What can hang from each mark:
q476: q538
q632: q730
q730: q88 q538 q632
q88: q506 q730
q506: q88
q927: q538
q538: q476 q506 q730 q927

Every row comes from one small tree of marks. Brackets hold a mark, then the marks that hang from it, in the order of their numbers. Every link used is in the known rows. Which tree was each row made from?
Known rows:
{q632 {q730 {q88 q506} {q538 q927}}}: [  1   6   0 -12   4  -9   6  16  -8   2 -10   1 -25   1 -12 -24  -1  -6
   0  -5 -10   6  10  29  -9  -6   0   3  -1   7   9  12  -4   7  -9   1
  -5  36  -3  -3  -9 -10  -2 -12 -10  -6   9   2  -6   7  13]
{q476 {q538 {q506 q88} {q730 q632}}}: [-19   7  -6   7 -11   1   1   4   5  -3   3   1  31  -9   3 -18 -15  10
   8  -1 -11  -3 -12  10   6   3   0   2   8   4   5   1   5 -11   7   8
 -11 -27  -7  21   6  -9   2   5 -25  -5 -23   9   8  10  15]
{q538 q927}: [  1   7  -4  -3  -7  -7   0  14 -13   2  -3   2 -26  -8  -2  -6   7   4
 -22  -1  -7 -13  22  15  17  11  -9  10  -1   3   4   1  -3   6  10  -5
  -1  -6   5  -1  -9  -5 -11  -9 -10  -1  -1   1   3   4  16]
{q88 q506 {q730 {q538 q927} q632}}: [ -7   5 -22 -12   2  -6   2  18  -8  22   2   1 -20   1 -13 -16 -10  -1
  18 -12   7   4   2  47 -18  -2  -4   4  12  11   6   7  -2   2  -1  13
  -3  19  -3   6 -10  -7   0 -16 -18  -9  -2  -3  -4   6  -2]
{q730 {q88 q506} {q538 q476 q927} q632}: [-24  15  -9  -9 -10  -6   3  12  -1  -5  -9  11  -2   7  -2  -9  -5  -8
  12 -17  14  13  -5  32 -23 -14   0  12   5  16  12  18  -3   1  -2  12
  -5  31  -7   1  -8 -17  14 -15 -18 -10   7  -3  -8 -13 -10]
{q476 {q538 q506 q730 q927}}: [ -6  12  -8   7  24  -3  -3  14   3   7   1  13   9  -7   5  -7  -3  14
 -11  -3   7  -1  10  11  24   7  -5   6  -1   1   6  -1   3   4   4   1
  -8 -23  -9   8  -1   0   1   7 -11  -3  -6   4   5  -1  20]
{q632 {q730 {q538 q506 q927}}}: [  5  14   3   3   8  -3   2  12  -6  11 -10  -1  -7  -5  -1 -11   2   6
  -7  -1  -8   0  15  12   5   0   0   7  -1   4  11   4  -3   6  -6   0
  -5  35  -5  -2   6  -7   0   0 -10  -5  -1   3  -5   3  17]
{q730 q88 q538 q632}: [-13   3   1 -14 -20  -4  11   0 -11  -8 -10   4  -5   0   3 -15  -5 -13
   1 -13 -11  12 -16  18 -21 -12  -3  10   2  11   0  14  -5 -11   2   6
  -5  23   4  12  -9 -23  -4  -9 -21 -13  10   4   0  17   5]
{q730 q88 {q538 q506 q927}}: [ -7  13  -3  -3   1  -8   5   1   0  -9  -9   9  -8   3   2  -9   4   4
 -10  -6   2  14   9  16  -6  -8   1  12  -7  12  14  15  -1   5  -1  -1
  -7  27  -2  -3   1 -13  -5  -2 -10  -8   5   3  -1   5   0]
{q476 {q538 {q730 q632} q927}}: [-13   1  -8  -2  17   0   3  10  -3   3  -2  12  -7  -9   3 -11  -8   1
   8  -9  -3  -8   6  14  21   5  -8   6   9   6  -6  -1   1   2   1   9
  -7 -24  -9  20  -9  -7   5  -2 -22  -7  -3   3   2   2  24]
{q632 q730}: [  8   5   2  -5  -3  -2   2  14 -19   9  -7  -3  -8 -13  -1 -18   3   0
 -16   3 -26 -19   2  11  10  12  -4   5  -1  -1   0  -1  -4  -4   4  -6
   0   4   3   1  -6  -5 -11  -2 -13   3   5   7   4  12  30]
{q927 {q538 q730}}: [  5  -1  -1 -19   8   1   2   8  -5  -3   1  -1  15 -13   4 -17   0  -2
 -23  -3 -12  -3  -1  15   4  16 -16   1  -4   1   0   5   1 -10  11  -4
  -3 -37  10   8 -15 -12 -11  -1 -15   5  -1   2   1  11  31]
{q506 {q88 {q730 {q538 q927}}}}: [ 17  -1 -17  -5 -19  -7   2  -3  -4  13   2 -10 -21  -5 -13 -22  -2   2
  -9  -4 -11   1  17  22   1  12 -12  -2   9   6  -2   8   0   7  17  -3
  -7   5   1  -1  -2  -8  -4  -6 -13  -4 -21   2   5   2  14]
{q476 {q538 q730 q927}}: [  1   3  -8  -2  19   0  -1  13  -3   5   1  11  -9  -9   1  -8   1   8
 -14  -4  -3  -5  14  11  30  14 -12   2   2   1  -4  -1   3   5   8  -2
  -5 -30  -6  10 -11   0   0  -1 -12  -5  -5   3   5   0  32]
{q730 q88}: [ -3   5   0 -10 -13  -4   4   4 -13  -9  -5   8  -7  -6   3 -13   3  -3
 -19  -2 -14  -6  -3  13  -1   3  -5   9  -7   4   2  10  -2  -6   8  -7
  -1  -6  10   0 -12 -11 -13  -5 -11  -5   8   6   3  16  11]
{q632 {q730 {q538 q476 {q506 q88} q927}}}: [  4  20   0  14 -13  -3  -5   3   2   5  -5  -5  16  -4  -1 -14   0   5
  -6   0  -9  -1  14   8   0  -1   2   6   4   5  13   9   2   2   1  -1
 -11  33  -8  -6  14  -9  12   5 -12   1 -21   1  -3 -26  13]
{q506 {q88 {q730 {q538 q927} q632}}}: [  0   0 -17  -7 -22  -6   3  -4  -4   9   1  -7 -20  -4 -11 -23  -7  -4
  12  -6 -10  -2   9  26  -8   4  -8   0  13  10  -3   7   0   2  10   8
  -8  14  -1   8   1 -13  -1  -9 -22  -6 -22   3   3   2   8]
{q730 q88 {q538 q476 q506 q927} q632}: [-25  24  -6   4  -1  -7   3  -1   4  -6 -10  17  12   3   8  -2  -2  -4
  10 -12  11  13  -4  20 -17 -16   6  15  -2  15  12  16  -2  -1  -4  10
  -8  35  -6   3   5 -19  14  -2 -17 -11   3   0 -10 -19  -8]
{q632 {q730 q88 {q538 q476 q506 q927}}}: [ -4  21   2   7  11  -6   3   0   3  -1 -13  11  12  -1   6 -10   4  -1
  -2  -3  -1   5   6  13  -7 -11   7  10  -4   9  11  13   0   4  -9  -1
  -8  42  -7  -8  10 -13  14   4  -8  -5   2   6 -13 -23  10]
{q88 q506 {q730 q538 q632}}: [ -5   3 -20 -15  -8  -5   3  18 -11  26   1  -2  -2   3 -13 -17 -11  -6
  12 -10   4   8 -20  45 -26   0  -5   1  10   9   3   6  -5  -7   1  10
  -1  15   2   9 -13  -8  -3 -12 -19  -8   2  -1  -1  16  -1]
{q632 {q730 q538}}: [ 14   4   4  -8  -7  -2   6  13 -16   9 -11  -7  -4  -7  -1 -15   1  -3
 -18   0 -24  -2  -2  11  -2   4  -6   3   0   0  -4   4  -5  -5   1  -5
  -2  26   3   1  -7  -9  -8  -3 -14  -2   8   5   2  11  29]
{q632 {q730 q88 {q538 q927}}}: [  9   3   2  -9   3  -7   8   1 -10  -5 -14   3 -24  -6  -1 -23   3  -7
  -4  -5 -18   1  12  14   2  -5  -3   4  -3   7   0   9  -3   7  -7  -2
  -7  33  -3  -1  -6 -14  -1  -8 -12  -6   7   6  -7   5  23]
{q927 q538}: [  1   5  -4 -18 -15   1   1  10 -18  -1  -4  -5  -2  -9   0  -9   0  -4
 -29  -2 -19   2   3  15   5  14 -20   5  -2   0   3   9  -5  -7  16  -3
  -2 -41  11   3 -13 -15 -15  -7 -17   5   2  -1   6  18  21]

Which tree is each row?
[-18  14  -3   1  -7  -7   4  11  -4   6  -7   2  -5   0   2  -3  -5   0
   6  -9   1   5   3  20 -10  -8  -1  13   1  10  11   7  -3  -2  -1  10
  -7  30  -4   8   4 -13  -1  -5 -17  -8   1  -1  -4   2  -1]  {q730 {q538 q506 q927} q632}
[-19  22  -6  11 -28  -7  -3   2   5  -2  -4   0  17   0   2  -2  -5   1
   6 -11   2   6   6  16 -10  -6   1  10   7  10  14  11   0  -2   8   8
 -11  27  -8   3  14 -16  12  -2 -20  -5 -22   0  -1 -23  -6]  {q730 {q538 q476 {q506 q88} q927} q632}
[ -6  22  -5  13  22  -4  -7   8   7   4   1  16  28  -6   7  -1   8  13
 -13  -1  18 -13  10  13   4   4   5  14  -1   8  12   2   5   2   7  -3
  -5   9  -7  -3   1  -2  10   9  -6   1  -9   4 -10 -27  11]  {q538 q476 q506 q730 q927}
[-10  19  -1   7  19  -3  -3  -3   5  -7  -2  18  49  -4  11 -11   4   2
 -12   0  13  -4 -13  11 -11  -4   7  11  -7  10   9  10   4  -9   3  -5
  -5   8  -3   0  -1  -7   8  11  -9  -4  -1   7  -9 -13   8]  {q538 q476 q506 {q730 q88}}
[-11  14  -8  -4  21  -7  -4  11   4  -6   2  18  11   1  -1 -12   1   7
  -3  -6  18  -7   5  29  -1  -2   3   9  -1  11  10   8   5   5   7  -2
  -5   5  -6  -6 -13  -5  11  -6  -6  -2  -3   0 -13 -19   7]  {q538 q476 {q730 {q88 q506}} q927}
[ -1   9  -1   5  -9  -3  -4   4   1   0   6  -2  27 -10   0 -20  -2  12
 -15   6  -9 -11  -1   8  -1   8   1   7  -2   3   9   2   6  -7  12  -6
  -7  -5   3   5   2  -5  -9   5 -12   1 -23   8   5   7  13]  {q538 {q506 q88} q730}
[-26  19  -2   9  23  -6  -2  -5  10  -9  -3  23  26  -5   9 -11  -1   0
  14  -6  19 -11   0  17 -10 -11  12  15  -2  15  11  10   6  -1  -5  10
 -10  18  -8   7   6 -13  17   7 -16  -6  -2   5 -17 -20   0]  {q538 q476 q506 {q730 q88 q632} q927}
[ -6  17  -9 -11 -14  -4   1  14  -4  -2  -5   5  19   8  -1  -7   1  -1
 -15  -9   7  23 -17  28 -26  -7  -4   8  -1  11   8  19  -4  -8   8  -3
  -2  21   0  -7 -14 -11   4  -9 -10  -9   8   0  -1  -5  -1]  {q730 {q88 q506} {q538 q476}}
[ -8  25  -4   4  -8  -4   0   0   0  -5  -9  10  34   5   7  -6   3   1
 -16  -5   7  21 -15  13 -19  -9   2  10  -6  10  12  19  -2 -10   6  -5
  -5  27   1  -6   2 -14   7   4  -8  -9   4   0  -2  -8  -3]  {q730 q88 {q538 q476 q506}}
[-11  15 -25  -5   1  -6  -2  17  -3  24   0   3   0   3  -9  -8  -6  -3
  14 -15  18   7  -3  44 -21  -2  -3   6  13  12   6   9  -3   2   2  12
  -4  21  -6   3  -6  -7  13  -9 -16  -8  -4  -5  -7 -21  -5]  {q88 q506 {q730 {q538 q476 q927} q632}}
[  7  10   4   4 -24  -2   3   6  -5   4  -5 -14  15  -7  -3 -24  -5   3
 -10   3 -25   3  -3   8  -7   2  -1   1  -1   1   8   5  -2  -6   2  -4
  -8  27  -2   0  11 -10  -7   1 -15   1 -15   6   5  10  16]  {q632 {q730 {q538 {q506 q88}}}}
[ -4   1 -15  -5 -27  -5   0  -3 -13  10   5  -8  -3  -9  -6 -28 -11  -5
   6   0 -18 -15  -5  25 -10  10  -5   1   9   5  -3   3  -2  -7  14   5
  -4 -17   4  10   0  -9  -9  -5 -23  -3 -19   8   5  11  10]  {q506 {q88 {q730 q632}}}
[  0   1  -4  -9  13   0   4   2  -4  -5  -2  13  11  -7   5 -16  -1   1
 -15  -3 -10   2 -11   8  12   5  -7   1   0   4  -7  11   3  -6   4  -3
  -6 -30  -2  10 -13  -6  -1   3 -15  -9   2  10   6  14  27]  {q476 {q538 {q730 q88}}}
[-19   7  -7   7  -1  -3  -1   5   8  -1   3   8  11  -8   1 -15 -14  10
  14  -1  -5  -6   6  11  14   2  -1   5  10   6   6   3   4  -1   3  11
 -14 -23 -12  19  10  -7   7   4 -22  -4 -26   8   3   0  12]  {q476 {q538 {q506 q88} {q730 q632} q927}}
[-20  12   0   6  17  -6   0   9   0   4   1  13   7  -7   4 -10  -4   5
   9  -4   8 -14   7  19   1  -3   5  14  -1  11  10  -1   2   2  -3  11
  -7  12  -5  13   1  -7   2   2 -17  -4  -6   5  -9  -1  10]  {q538 q506 {q730 q632} q927}
[ -2  17  -3   2  -5  -5   3  13  -3   5  -5   3  -6   0   1  -2   5  10
 -13  -5   2   8  14  17   2   2  -4  11  -4   6  13   7  -1   3   5  -2
  -5  25  -1  -2   0  -8  -7  -4  -8  -4   0   0  -1   3   4]  {q730 {q538 q506 q927}}
[  2   9  -4 -13  11   4  -4   8  -4  -2   0   4  36 -10   9  -8   4  -3
 -27  -3  -4  -1  -5  13   1  13 -15   3  -3   3  -1   7   3 -12  13  -3
  -4 -35   5   3 -11 -12   4   4 -14   6  -3  -1  -3 -12  27]  {q927 {q538 q476 q730}}
[ -3  23  -5  12 -24  -6  -4   2   5  -2  -1  -3  17   0  -1  -3   3  11
 -14  -2   2   7  14  11  -2   0  -3  11   3   8  15  10   3  -1  14  -5
  -9  18  -5  -6  10 -11   9   1 -12  -2 -21  -1   3 -23  -1]  {q730 {q538 q476 {q506 q88} q927}}
[ 17   0 -16  -9 -28  -2   2  -4  -8  12   4 -12  -1  -4 -12 -26  -2   0
 -13   0 -17   5  -3  21  -9  13 -12  -5   8   3  -5   7  -1  -5  16  -7
  -3   1   2   0  -5  -7 -11  -3 -13  -4 -18   5   9  10  14]  {q506 {q88 {q730 q538}}}
[  2   3 -15 -12  -7  -2   5   3 -12  19  -4  -2  -1  -4  -3 -14  -6 -10
   6  -7  -6   5 -14  30 -18   3  -6   2   6   6  -7   5  -4  -9   4   7
  -2  14   2  11  -7 -11  -4  -6 -19 -10   1   4   2  11   9]  {q88 {q730 q538 q632}}
[ -8  24  -6  -3  -7   2  -7  10  -6   0  -2   4  34  -7   8   0   1   5
 -26  -1   0   6  -5  12  -4   9 -12  10  -5   4  12  12  -3 -11  13  -1
  -3 -32   8  -4   4 -14  -2   4 -15   7  -4  -4   1  -9   7]  {q927 {q538 q476 q506}}
[-14   4  -1 -11 -12  -7   9   1  -7  -8 -11   8 -23   0  -1 -14  -2 -10
   7 -15  -6   9   5  20 -10 -13   0   9   1  11   3  13  -5   2  -2   8
  -7  26  -2   8  -7 -21  -1 -12 -20 -12   9   2  -2   6   5]  {q730 q88 {q538 q927} q632}
[-25   7  -4 -13 -18  -7   5  16 -11  -3  -4   8  -6   0  -6 -19  -8  -7
   7  -9  -4  -2 -15  34 -18  -9   0   9   0   9   9  10  -5  -6   1   8
  -2   2   4   9 -13 -13  -6 -16 -20  -9  10   5  -1  21  -5]  {q730 {q88 q506} q632}
[-22   2  -3 -26   6  -1   4   9  -3  -9  -1   7  14  -5  -1 -26 -13 -11
   9  -7  -1   7 -16  33 -20  -5  -7   3   0  10   6  15   2 -12  -1  13
  -7 -24   5  14 -15 -20  -3 -13 -23   0   5   4  -8  18  10]  {q927 {q538 {q730 {q88 q506} q632}}}
[  5  12   2  -4  -2  -3   6   0  -7  -1 -14   4  15  -4   5 -17   6  -9
 -11  -5 -15   6 -12  10 -13  -3   0   5  -2   5  -2  15  -4  -6  -3  -5
  -5  30   0  -5  -4 -15   8   1 -13  -5  10   6  -5 -12  21]  {q632 {q730 q88 {q538 q476}}}
[-10   9  -8   2  28  -2   1   3   5  -5  -1  20   7  -4   7 -12  -3   9
  -3  -3   6   1   5  11  20  -1   1   6  -2   7   5   8   5   4  -1   3
  -8 -19  -9   8   0  -5   5   8 -12  -7  -1   8  -1   4  15]  {q476 {q538 q506 {q730 q88} q927}}
[-18   9   0   1  10  -4   1   9  -1   4   0   9  29 -10   7  -9  -5   2
   4  -4   2 -11 -13  17 -12  -3   6  12   0   7   8  -2   2 -11   0   7
  -4   9   1  15  -1 -10  -4   5 -17  -3   0   6  -4   9  11]  {q538 q506 {q730 q632}}
[ -8  16 -10   7   3  -3  -1  17  -3   5  -5  10  -9  -4   1   0  -1  13
 -16  -2   0   1  16  13  24   9 -10   9  -1   0  10   4  -2   4   8   1
  -5 -26  -3   3   1   0  -4   0 -12  -3  -4  -1   7   5   9]  {q476 {q538 q506 q927}}
[  1  13   3   1   9  -7   7   0  -3  -2 -12   7  -8  -3   1 -16   3   0
   0  -2 -12   5   8  13  -4  -8   4   9  -4   8  10  11  -1   6  -9   0
  -8  40  -6  -2   6 -14   2   0 -10  -5   5   6  -8   3  12]  {q632 {q730 q88 {q538 q506 q927}}}
[-17   6   1   4 -14  -4   1   1   3  -1   4  -3  30  -9   2 -20 -10   7
   6   0  -7 -14  -9  12  -9   0   5   8   2   6  10   2   5 -13   5   6
 -10   2   0  15   4 -10  -2   3 -21  -2 -21  10   0   7   8]  {q538 {q506 q88} {q730 q632}}
